Every row comes from one small tree of marks. Brackets hold a mark, then the marks that hang from it, in alphabetical order. Every link used is in the known rows. Which tree was each row made from?
Known rows
(vuvo (nozezi navo tibe)): [ 16.3   8.7   6.8  -9.8  11.7   9.4  24.0   7.5  -5.6   9.8  -7.2   8.0
 -12.3  17.2  -9.4  30.5 -12.6  10.4 -12.8  -7.6  32.6]
(vamalu (pibitu gurobag)): [-20.0 -13.8   7.7  14.5   1.0  -7.6  26.1  29.8   8.3  37.9   8.8 -25.1
  25.9 -21.6 -35.3 -10.1   1.8  -3.1   7.3   3.8  10.9]
(gasig (vuvo (vamalu pibitu))): [-18.6 -34.5  30.4   3.0 -13.8  12.5  20.3   2.8   1.8  36.4   7.7 -40.3
  33.6  -7.7 -16.1   2.8  23.5   0.6   8.3 -25.5   7.4]
(zeki (navo zuvob)): [ 24.4   3.4  16.5  15.3   2.2  -1.5  21.4  11.3  20.0  18.0   3.6   8.9
  -6.1 -32.5   0.3  -5.5  10.5   5.9  -0.5 -19.5  14.9]
(navo vuvo): [ -9.1 -33.5  19.4  -0.6  11.2  -1.2  -3.8  10.6  -9.3   5.8  -5.1 -23.5
   7.1 -20.4 -18.2  -7.2 -22.1  -0.6   0.9 -36.1   3.7]
(navo (vuvo gasig (nozezi tibe) (pibitu gurobag)) zuvob): [ -5.1   4.5 -31.3  -2.8  21.3  -2.5 -29.7  36.0 -16.2  11.9   7.8  15.7
 -21.8 -29.0  32.3 -37.7  35.8  22.8   0.2  22.1  -4.0]
(zuvob (navo vuvo)): [ -8.7 -28.6  18.9 -18.8  13.8   2.0  -7.7   2.9  -4.4  -0.1 -11.3  -9.6
   9.2  -5.2 -19.0  35.3 -22.1  -7.4  -0.7 -25.0  19.6]
(zeki (navo (vuvo gasig pibitu vamalu))): [ 12.4  -5.1  37.1   4.7 -18.8 -12.5  18.7  32.8  -5.3  41.2  24.5 -23.2
 -23.6 -35.7  20.7  -9.7  17.9  -2.5   2.0 -29.4  -0.2]
(navo (vuvo vamalu) zuvob): [ -7.5 -30.7  10.6  -4.0   3.3  -5.1 -21.8  14.9  -6.3  12.6  -0.6 -11.6
   4.5 -37.6   2.3 -19.4  23.9   9.6   5.8 -16.8   6.6]
(gasig (vuvo (nozezi navo zuvob) (vamalu pibitu))): [  2.3   6.3  26.7  -4.0  -8.9  16.0  15.2   9.2 -22.1  27.0  13.5 -24.8
  22.3   7.4   4.6  70.0  36.9  -1.9   1.3   3.2  12.3]
(vuvo gasig (nozezi zuvob)): [ -0.4  12.9  20.3   3.3   5.8  -9.8  39.5   9.2 -24.2   7.1  17.3  30.0
 -20.1  -5.3  -5.6  13.1  27.3  12.0 -12.0  -2.3  -3.3]
(gasig (vuvo nozezi (vamalu pibitu))): [-17.8 -22.4  32.9   3.2  -5.8   6.2  14.5   5.6  -5.5  32.5  12.0 -21.3
  19.5  -6.0  -1.4   0.1  43.7   2.4   8.9 -21.9   6.2]
(zuvob (navo (vuvo gasig (vamalu pibitu)))): [-25.4 -16.7  25.0 -13.4 -11.1  -8.7   4.0  19.2  -6.0  28.7   9.4 -13.6
  16.1 -16.8 -10.3  30.4  34.4  -5.4   2.4 -11.5  16.0]
(vuvo gasig (nozezi navo tibe) (pibitu gurobag) vamalu): [ 14.2  23.6   9.7 -12.0  -9.7  -5.8  30.2  38.5 -13.6  48.3  23.2   4.3
 -36.9   3.8  20.0   4.5  35.0  11.9  -9.2  28.0  22.6]
(zeki navo): [ 22.4  -2.6  33.9  11.7  -3.1  -3.8  39.7  11.6  13.7  28.5   6.2  -7.5
  -6.4 -19.0 -11.6   2.8 -12.5  -5.0  -1.9 -33.0  19.5]
(navo (vuvo gasig) zuvob): [ -9.2 -15.0   3.1   5.1  11.4  -3.4 -17.4  10.6  -3.9   2.3   6.1   9.0
   2.2 -38.2   1.2 -22.9  33.4  15.9  -1.0 -14.7  -8.0]
(vuvo gasig (nozezi navo tibe) pibitu vamalu): [ 12.2  11.6  19.7 -12.3 -16.0  -1.3  41.4  28.2 -11.9  33.3  22.4   6.9
 -40.9   7.9  15.8  14.4  26.0  18.7 -11.4  -0.8  12.5]
(vuvo (nozezi navo)): [ 12.8   1.8  37.6  -4.4  11.0   0.9  27.1   7.7  -1.0   7.8   6.4   9.6
 -13.6   2.6 -12.4  29.4   0.0   3.4  -5.9 -19.5  14.5]
(zeki (navo (vuvo gasig nozezi pibitu vamalu))): [ 12.6   5.4  38.3   2.9 -12.8 -18.1  16.0  34.9 -12.2  37.5  28.7  -5.6
 -35.5 -33.3  35.8 -11.4  36.6   0.2   2.4 -26.0  -1.3]

Which tree is each row?
[ 22.3  15.0 -11.3 -14.5   6.7  14.8  32.4  23.7 -24.6  -1.4   4.5  -1.9
 -28.4  19.9  -0.7  63.3 -39.0  14.3 -13.9   7.5   8.4] | (vuvo (nozezi navo tibe zuvob) pibitu)
[-24.6 -14.4  33.1  11.8 -26.6 -16.4  47.6  22.0   2.8  46.8  25.7 -13.1
   8.7 -22.7 -23.8 -13.3  46.3   6.7   1.9 -15.4   5.3] | (vuvo gasig (vamalu pibitu))
[-18.0  -8.9 -23.3  -2.3   4.8  -5.0 -28.0  28.7 -12.4  18.7  -1.3  -6.9
   9.2 -28.0  11.9 -15.5  43.9  18.3   6.5   5.0  18.0] | (navo (vuvo (nozezi tibe) (vamalu pibitu)) zuvob)
[ 14.8   6.8  21.8  -3.4  16.3   2.0  10.4   8.7   5.4  -0.4   4.4  23.9
 -12.9  -8.4  -1.7  23.6  20.4  13.7  -4.3  -6.6   9.8] | (vuvo (nozezi (navo zuvob)))
[  2.9  -4.5 -30.3 -25.1  12.0  17.0  -4.3   4.8 -28.8  -5.1 -24.7 -11.6
  11.7  15.3 -16.2  69.4 -42.5   0.7 -13.3   7.8  37.6] | (nozezi tibe (zuvob (navo vuvo)))
[ 18.6   7.9  20.7  -7.4   5.6   7.0  35.9  23.2 -20.7  -1.7  17.1   0.4
 -30.3   5.0  -1.4  62.0 -26.6   7.7  -7.8  -4.5 -10.6] | (vuvo (nozezi navo zuvob) pibitu)
[  9.3   0.8 -23.7 -22.8   6.9  15.7  25.5   0.3 -16.2  -1.5 -21.7   1.4
   4.9  24.4 -27.7  68.1 -44.3   4.7 -16.0  10.8  39.2] | (nozezi tibe (zuvob navo))
[-21.5  -0.4   0.9 -18.0  -2.8  -7.7  -4.2  20.9 -16.8  26.6   3.1   0.8
   5.0  -2.4   6.2  27.5  41.9   2.7  -2.3   2.3  30.2] | (zuvob (navo (vuvo gasig (nozezi tibe) (vamalu pibitu))))
[-12.0 -17.7  21.5 -16.1   8.2  -1.7   0.1   4.0  -5.5   4.3  -0.3   3.4
   3.7  -8.5  -9.7  26.9   5.0  -3.9  -4.5 -20.5  13.2] | (zuvob (navo (vuvo gasig)))
[-21.2   2.8 -18.6   2.4  -0.7 -10.3 -20.9  29.4 -15.0  26.2   9.6   7.6
   3.6 -31.7  19.6 -22.1  74.1  22.9   1.8   8.4  11.7] | (navo (vuvo gasig (nozezi tibe) (vamalu pibitu)) zuvob)
[ -8.7   1.5  -9.0 -17.6  -3.5  20.6   6.8   2.1 -23.3  22.6  -5.8 -14.3
  24.3  21.9   3.7  61.9  27.6   2.3  -2.5  13.3  32.3] | (gasig (vuvo (nozezi tibe (zuvob navo)) (vamalu pibitu)))
[-10.8 -35.6  17.1 -21.1  10.1   5.9  -2.7  15.0  -4.1  -3.2  -2.2 -17.9
  -6.1  -7.0 -12.7  32.4 -36.8  -3.3   3.4 -27.7   0.5] | (zuvob (navo (vuvo pibitu)))
[ 15.8  29.6 -16.9  -4.3  12.4   4.3   9.8  33.2  -3.2  20.0  15.6  26.5
 -31.9  -5.5  21.9   4.2  33.7  22.9  -9.0  36.4   7.7] | (vuvo gasig (nozezi (navo zuvob) tibe) (pibitu gurobag))
[-17.8  17.9  21.5  -8.5 -15.9 -16.0  36.4  22.5 -22.4  32.0  25.0  19.4
  -3.2  -3.7  -2.3  52.2  62.5   4.2  -4.3  16.4  12.7] | (vuvo gasig (nozezi (zuvob navo)) (vamalu pibitu))
[ -9.0 -13.0  43.4  -2.5 -14.5 -17.0  44.7  25.5  -8.4  29.1  34.5  12.4
 -43.7 -15.0   9.0 -29.6  36.0  15.8  -1.3 -20.9 -15.2] | (vuvo gasig nozezi pibitu vamalu)
[  6.8  -2.8  28.7  -8.5  -8.4  -3.0   6.0  36.8 -13.5  40.4  21.7 -28.9
 -11.2 -20.3   7.2  20.0  16.6  -3.2  -0.6   2.0   5.7] | (nozezi (navo (vuvo gasig (pibitu gurobag) vamalu)))
[ 19.7  -2.1   8.4  10.6   8.2  -2.0 -13.0  18.1   6.7  14.1   0.0  -5.9
   1.4 -41.1  14.0  -4.2  10.1   1.3   3.3 -22.4  11.6] | (zeki (navo vuvo zuvob))
[ -9.2 -37.0   7.6  -6.3  -1.6  -2.4 -17.0  27.0  -5.6  10.5   9.7 -20.4
 -12.1 -39.5   8.0 -22.2   5.0  13.8   9.1 -19.1 -12.9] | (navo (vuvo pibitu vamalu) zuvob)
[ -3.2   2.8  14.6  -6.1  -8.3 -12.2  37.4  11.7 -12.6  33.9   9.4  19.7
 -23.6   0.8   2.9 -26.1  44.3  17.8 -10.9  -5.6  27.2] | (vuvo gasig (nozezi tibe) vamalu)
[ 22.4  15.4 -14.4 -12.1  15.8  32.0   3.4  14.6 -25.8  12.6   0.3 -17.3
  -2.4  22.5  19.0  56.2 -11.4   5.1  -7.7  25.7  13.9] | (gasig (vuvo (nozezi navo tibe zuvob) (pibitu gurobag)))
[-12.6 -13.0  35.8  -2.5  -1.2 -19.1   1.4  17.5 -22.8  26.4  16.8   3.5
 -16.0 -23.2  12.2 -21.1  48.6   5.7  -0.7 -21.9   5.1] | (navo (vuvo gasig nozezi vamalu))
[  5.7  22.1 -22.8  -3.3   8.0  -1.2  30.6  34.0 -30.3  20.7  15.2  17.0
 -32.2   2.4  10.3   1.1   7.4  16.4 -11.5  35.2   3.3] | (vuvo gasig (nozezi tibe zuvob) (pibitu gurobag))
[ -2.4   5.5   3.8  -0.6   8.0  -4.6  33.9   6.3  -8.3  16.0   3.9  27.6
 -19.5   3.9  -3.0 -20.9  22.1  19.4 -12.6  -9.6  17.7] | (vuvo gasig (nozezi tibe))
[ -0.9 -12.2   3.9 -20.3  11.3   6.8  -3.3   5.1 -24.5  -5.3  -9.6  -8.7
   9.6  -1.1 -18.5  69.2 -29.1  -7.1  -6.1  -4.5  16.7] | (nozezi (zuvob (navo vuvo)))
[ -9.3  -7.6  -2.8 -24.7  12.1   2.6  -3.0  16.6 -15.8   0.0   1.9   9.7
 -20.8   3.0  11.7  22.5  -1.6   9.0  -5.0 -10.3   6.9] | (zuvob (navo (vuvo gasig (nozezi tibe) pibitu)))
[ -4.6 -15.9  -5.8  -8.0  20.1   1.3 -11.3  12.1 -19.9   1.1 -12.2  -5.7
  -4.5  -4.2  -0.9  -9.1 -12.1   8.5  -3.8 -20.5  20.4] | (navo (vuvo (nozezi tibe)))
